Every row comes from one small tree of marks. The marks that hang from a mark follow it in brackets, in the order of their numbers. Every link used is in the known rows. Which tree was each row made from?
Known rows
Q111(Q10 Q59(Q106) Q577(Q44)): [-0.03 -0.52  1.28 -0.22  1.02 -0.57 -0.58  2.50  0.05  0.51  1.32 -0.57
  3.93  0.40  0.70 -0.50 -1.85  1.73 -0.58  0.48 -1.13  0.36 -2.28]
Q705(Q111(Q10 Q106 Q122)): [-0.10 -0.05 -0.63  0.20 -0.09  0.04 -0.49 -0.01  0.10 -0.15  0.73 -0.13
 -0.26  0.43  1.43 -1.74 -0.04  1.01  0.21  0.80 -0.26 -0.02  1.40]
Q122(Q106 Q577): [-0.60  0.82  0.90 -0.79  2.36  0.39  1.04 -0.84  0.37 -0.13 -0.82  0.92
 -1.91  1.60 -1.06  0.98  1.75 -1.14  0.37 -0.93 -0.16 -0.45 -0.11]
Q111(Q59 Q106 Q122): [-0.16 -0.01 -0.25  0.38  0.41  0.60 -0.44 -1.70  0.12 -0.06  1.32  0.12
 -0.34  1.00  1.74  0.41 -0.06 -0.37 -0.07  1.81 -1.21  1.07  0.81]
Q111(Q10): [ 0.42 -0.77  0.81  0.28  1.00  0.48  0.65 -0.90  0.39  0.71 -0.46  0.84
  0.59 -0.27  0.47 -1.40  0.95  1.47 -0.18 -0.58  0.53 -0.61 -0.06]
Q122(Q106): [-0.01 -0.54  0.82 -0.04  1.25  0.88  0.70  0.11  0.83 -0.59 -0.94  0.72
 -1.72  0.98 -0.11 -0.25  1.75 -1.95  0.23  0.08 -0.13 -0.52 -0.01]
Q705(Q111(Q10 Q59 Q106)): [-0.30 -1.03  0.17  0.44 -0.65  0.13 -1.02 -2.51 -0.63  0.38  1.51 -1.24
  0.44 -0.09  1.04  0.30 -0.71  1.09 -0.65 -0.64 -0.60 -0.01 -0.29]
Q111(Q10 Q59 Q577): [-0.27 -0.78  1.07 -0.19  1.16 -0.25 -0.55  2.54 -0.68  0.46  1.39  0.52
  3.70 -0.44  0.65  0.76 -0.35 -0.26 -0.39  0.35 -0.11 -0.02 -1.41]
Q122(Q106 Q577(Q44(Q10))): [-0.18 -0.39  1.38 -0.25  0.66  0.07  1.42 -0.35  1.14 -0.08 -1.63  1.51
 -1.06 -0.16 -1.35  0.20  1.83  0.92  0.47 -1.17 -0.62 -0.60 -0.66]
Q111(Q106 Q122 Q577): [-0.63  0.11  0.33 -0.18  0.73  0.28  0.25  4.64  0.44 -0.55  0.69  1.28
 -0.77  1.38  1.80 -1.11  0.05 -2.19  0.60  2.63 -0.82  0.93  1.07]
Q705(Q111(Q59)): [ 0.14 -1.09  0.72  0.57 -1.44 -0.08 -1.23 -1.68 -0.34 -0.27  0.66 -1.08
 -1.11 -0.49 -0.27  0.64 -0.32  0.01 -0.79 -0.92  0.16 -1.03  0.34]
Q59(Q106(Q122(Q577))): [ 0.02  2.93  0.50 -0.86  1.95  0.15  1.27 -1.18 -0.24  0.37 -1.32 -0.97
 -1.94  1.55 -1.08 -0.03 -0.25  0.90  0.08 -1.08  1.44  0.12 -0.40]
Q111(Q577): [-0.29 -0.80  1.89 -0.04  0.38  0.14  0.37  3.74  0.23 -0.27 -0.26  1.05
 -0.57  0.29  0.15 -0.77  0.32 -1.73 -0.10  0.48  0.40 -0.52  0.19]
Q106(Q122(Q577(Q44(Q10)))): [ 0.30  0.96  0.79 -0.25 -0.70  0.02  1.73 -0.53  0.67  0.69 -2.55  0.68
 -1.02 -1.44 -1.39 -0.01  0.81  3.14  0.22 -1.64  1.88 -0.41 -0.37]
Q705(Q111(Q44(Q10) Q59)): [ 0.63 -1.62 -1.11  0.99 -2.00 -0.40 -1.01 -4.45 -0.74 -0.18  0.27 -0.79
  0.55 -2.16 -1.02  1.40  0.06 -0.41 -0.43 -1.08 -0.35 -0.50 -0.28]
Q122(Q106 Q577(Q44)): [-0.31  0.37  0.92 -0.70  1.11  0.19  1.07 -0.22  1.38  0.05 -0.99  1.03
 -1.73  1.38 -0.91 -0.04  1.32  0.90  0.28 -0.97 -0.59 -0.48 -0.13]
Q59(Q106(Q122)): [ 0.53  1.87  0.56 -0.28  1.07  0.57  1.00 -0.89  0.00  0.05 -1.56 -1.18
 -1.72  0.95 -0.29 -0.87 -0.13  0.28 -0.11 -0.35  1.52  0.03 -0.45]
Q577(Q44(Q10)): [ 0.77 -2.19  1.68  1.16 -1.81  0.30  1.17 -0.70  1.55  0.25 -1.68  1.32
 -1.06 -1.80 -0.18 -1.86  1.26  2.38 -0.18 -0.85  0.02 -0.90 -0.14]
Q106(Q122(Q577(Q44))): [ 0.21  1.70  0.75 -0.59 -0.34  0.15  1.54  0.06  0.80  0.72 -2.04  0.32
 -1.76 -0.05 -1.04 -0.10  0.26  2.70  0.07 -1.43  1.97 -0.24  0.06]
Q705(Q111(Q59 Q106)): [-0.27 -1.33  0.61  0.54 -1.41  0.25 -0.97 -2.85 -0.42 -0.15  1.22 -1.35
 -1.86  0.36  0.62  0.54 -0.61 -0.40 -0.77 -0.45 -0.68 -0.07  0.40]
Q705(Q111): [ 0.23 -1.16  1.01  0.48 -1.32  0.09 -0.33 -0.68  0.20 -0.34 -0.39 -0.38
 -2.70 -0.15 -0.30 -0.95  0.26 -0.03 -0.44 -1.08  0.68 -1.42  1.11]

Write each row's tree
[-0.74 -0.97  1.35 -0.07  0.29  0.33 -0.34  1.11 -0.46 -0.05  1.50 -0.01
  0.16  0.90  1.22  1.08 -0.63 -2.29 -0.47  1.06 -1.21  0.88 -0.89] -> Q111(Q59 Q106 Q577)
[ 0.18 -1.16  1.12  0.44 -0.82 -0.48  0.44  5.91  1.26 -0.52 -0.69  2.13
  1.05 -1.35  0.50 -1.76  0.58  0.64  0.57  1.77 -0.31 -0.41  0.52] -> Q111(Q122 Q577(Q44(Q10)))
[ 0.57  1.34 -1.83  0.02 -0.70 -0.31 -1.13 -3.75 -1.06 -0.23  0.26 -2.83
  0.17  0.06 -1.05  1.22 -1.57 -0.45 -0.54 -0.82  0.45  0.24 -0.55] -> Q705(Q111(Q44 Q59(Q106(Q122))))
[ 0.07 -0.88  1.56  0.19 -0.49 -0.13  1.36 -1.39  0.97  0.69 -1.41  1.53
 -1.25 -0.88 -1.19 -0.63  1.36  2.70 -0.04 -1.76  0.06 -0.74 -0.02] -> Q122(Q577(Q44(Q10)))
[ 0.63 -1.42 -1.12  0.97 -1.93 -0.17 -0.05 -3.05 -0.13 -0.30 -0.82 -0.16
 -0.89 -1.80 -1.11 -0.39  0.75 -0.49 -0.04 -1.11  0.03 -0.79  0.30] -> Q705(Q111(Q44(Q10)))
[ 0.08 -0.63 -1.36 -0.05 -0.53 -0.65 -0.87  1.75 -0.61 -0.06  0.59 -0.11
  2.11 -0.58 -0.26 -0.57 -0.67 -0.95  0.00 -0.22  0.04 -0.42 -0.16] -> Q705(Q111(Q10 Q44 Q577))
[ 0.04  0.35 -0.27 -0.05  1.45  0.43 -0.73  1.05  0.37 -0.75  0.73  0.47
  0.71  0.66  0.54  1.22  0.75 -1.45  0.39  1.82 -0.77  0.22  0.43] -> Q111(Q59 Q122(Q106))
[-0.38 -0.62 -1.43 -0.06 -0.39 -0.33 -0.60  0.44 -0.68 -0.01  1.16 -0.42
  1.26  0.23  0.67 -0.54 -0.87 -1.28  0.05  0.28 -0.72  0.64 -0.19] -> Q705(Q111(Q10 Q44 Q106 Q577))
[ 0.25  2.36  0.55 -0.73  0.97  0.05  1.30 -0.32  0.55  0.50 -1.59 -0.96
 -1.70  1.33 -1.01 -0.53 -0.46  2.42 -0.02 -1.17  1.09  0.04 -0.46] -> Q59(Q106(Q122(Q577(Q44))))
[-0.20 -1.00  0.48  0.32  0.94  0.70 -0.07 -3.26 -0.38  0.88  1.27 -0.22
  1.46  0.41  1.58  0.37  0.02  1.13 -0.49  0.06 -0.99  0.90 -0.54] -> Q111(Q10 Q59 Q106)
[ 0.52  0.39 -1.78  0.51 -0.79  0.79  1.43 -3.89 -0.10  0.39 -1.76  0.03
 -0.59 -1.14 -0.02  0.44  1.13 -0.66  0.44 -0.20  0.51  1.35 -0.27] -> Q111(Q44(Q10) Q106(Q122))
[-0.34  1.09 -2.54 -0.28 -0.21 -0.23 -0.31 -2.65 -0.32 -0.21  0.80 -0.29
 -1.75  1.24 -0.16  0.10 -0.09 -0.54  0.50  0.23 -0.90  0.76  1.85] -> Q705(Q111(Q44 Q106 Q122(Q577)))
[ 0.25 -0.09 -0.70  0.29 -0.09 -0.21 -0.73  1.00  0.12 -0.19  0.19  0.17
  0.40 -0.51  0.52 -1.63 -0.15  1.41  0.21  0.35  0.58 -1.03  1.34] -> Q705(Q111(Q10 Q122))
[ 0.22 -1.46 -1.31  0.96 -1.90  0.06 -0.96 -5.22 -0.60 -0.04  0.85 -1.02
 -0.25 -1.26  0.04  1.32 -0.07 -0.88 -0.34 -0.57 -1.23  0.48 -0.15] -> Q705(Q111(Q44(Q10) Q59 Q106))
[ 0.30  1.69 -2.95 -0.51  2.27 -0.25  0.45 -2.18 -0.25  0.80  0.30  1.39
  2.55  0.51 -0.43 -0.26  0.54  1.28  0.81  0.35 -0.19  0.72  0.83] -> Q111(Q10 Q44 Q122(Q577))
[ 0.06 -0.44  0.62 -0.04 -0.48 -0.51 -0.85  5.25  0.83 -0.31  1.12  0.88
  1.99 -0.15  0.88 -0.14 -0.98  0.40 -0.04  2.07 -0.75  0.04  0.17] -> Q111(Q59 Q122 Q577(Q44))
[-0.19  0.44  0.18  0.11 -1.68  0.27 -0.74 -1.74 -0.61 -0.06  0.27 -1.93
 -1.69 -0.15  0.39  1.19 -0.82  0.11 -0.51 -0.51  0.77  0.12  0.13] -> Q705(Q111(Q59 Q106(Q122)))
[ 0.00  0.06 -1.62 -0.10  1.21 -0.17  0.26  4.32  0.23 -1.22 -0.43  1.86
  2.30 -0.70 -0.38  0.48  1.45 -3.77  1.40  2.48 -0.94  0.56 -0.11] -> Q111(Q44(Q10) Q122(Q106) Q577)
[-0.60  1.23 -0.01 -0.43 -0.82 -0.02 -0.52 -2.87 -0.90  0.16  0.38 -1.68
 -1.87  0.34 -0.40  1.94 -0.81  0.62 -0.36 -1.36  0.80  0.32  0.03] -> Q705(Q111(Q59 Q106(Q122(Q577))))
[-0.28 -1.15  1.25  0.07 -1.16 -0.55 -1.49  2.48 -0.57 -0.61  1.25 -0.74
  0.13 -0.34 -0.17  0.92 -0.99 -1.61 -0.65 -0.10  0.10 -0.92 -0.24] -> Q705(Q111(Q59 Q577))
[-0.75 -1.17  1.14  0.09 -1.11 -0.05 -0.45  2.64 -0.11 -0.65  0.65 -0.37
 -2.17  0.72  0.79 -0.79 -0.58 -1.94 -0.22  0.16 -0.31 -0.27  0.46] -> Q705(Q111(Q106 Q577))
[-0.63  0.82  0.98 -0.45  0.02  0.56  0.97  3.62 -0.10 -0.07 -0.75  0.06
 -1.27  0.64  0.89  0.05 -0.13 -1.74  0.24  0.94  1.03  0.80 -0.24] -> Q111(Q106(Q122) Q577)
[ 0.25  2.58 -1.99 -0.68  1.48 -0.07  0.01 -4.90 -1.15  0.56  0.06 -1.81
  0.92  1.02 -1.37  2.38 -0.94 -0.08 -0.13 -0.93  0.32  1.36 -1.32] -> Q111(Q44 Q59(Q106(Q122(Q577))))
[ 0.08 -0.49 -1.24 -0.17  0.94 -0.34 -0.70 -0.10 -0.94  0.57  1.51  0.15
  4.92 -0.56  0.20  1.34 -0.66 -0.94 -0.21  0.52 -0.59  0.78 -1.60] -> Q111(Q10 Q44 Q59 Q577)
[-0.25  1.42 -0.51 -0.49  2.34 -0.30 -0.39 -1.08 -0.57  0.79  1.25  0.87
  2.99  0.32  0.04  1.10  0.11  2.15  0.22  0.16 -0.02  0.31  0.14] -> Q111(Q10 Q59 Q122(Q577))
[ 0.31  1.86  0.95 -0.44  0.69 -0.08  1.55 -1.39  0.49  0.51 -2.13 -0.47
 -1.05 -0.03 -1.45 -0.54  0.05  2.63  0.23 -1.38  1.08  0.01 -0.82] -> Q59(Q106(Q122(Q577(Q44(Q10)))))
[-0.31  0.24  0.01 -0.26  1.61 -0.41 -1.04  4.62 -0.48  0.06  1.64  0.98
  4.51 -0.32  1.08  0.36 -0.53 -0.39  0.17  2.13 -0.23  0.21 -0.37] -> Q111(Q10 Q59 Q122 Q577)
[-0.11 -0.73  0.53  0.04 -1.84 -0.77 -0.76  5.47  1.02 -0.94  0.26  0.45
 -0.58 -0.26  0.39 -2.09 -0.95  0.45  0.17  1.19 -0.01 -1.04  1.29] -> Q705(Q111(Q122 Q577(Q44)))
[ 0.36 -1.32 -0.25  0.43 -0.19 -0.12  0.62  1.03 -0.18 -0.19 -0.67  1.29
  1.19 -1.46 -0.65  0.06  0.81 -2.43  0.40  0.35 -0.35  0.08 -0.65] -> Q111(Q44(Q10) Q577)
[ 0.65  0.14 -2.39  0.41 -1.09 -0.28 -0.76 -1.31  0.14 -0.58  0.11 -0.12
 -0.86 -0.13 -0.20 -0.83 -0.02 -0.53  0.29  0.61 -0.04 -0.48  1.78] -> Q705(Q111(Q44 Q122))
[-0.32  0.77 -1.60 -0.36 -1.43 -0.10 -0.22  1.34 -0.61 -0.49 -0.14 -1.22
 -0.85  0.15  0.17  0.29 -1.07 -2.28  0.24  0.38  0.61  0.67  0.07] -> Q705(Q111(Q44 Q106(Q122) Q577))
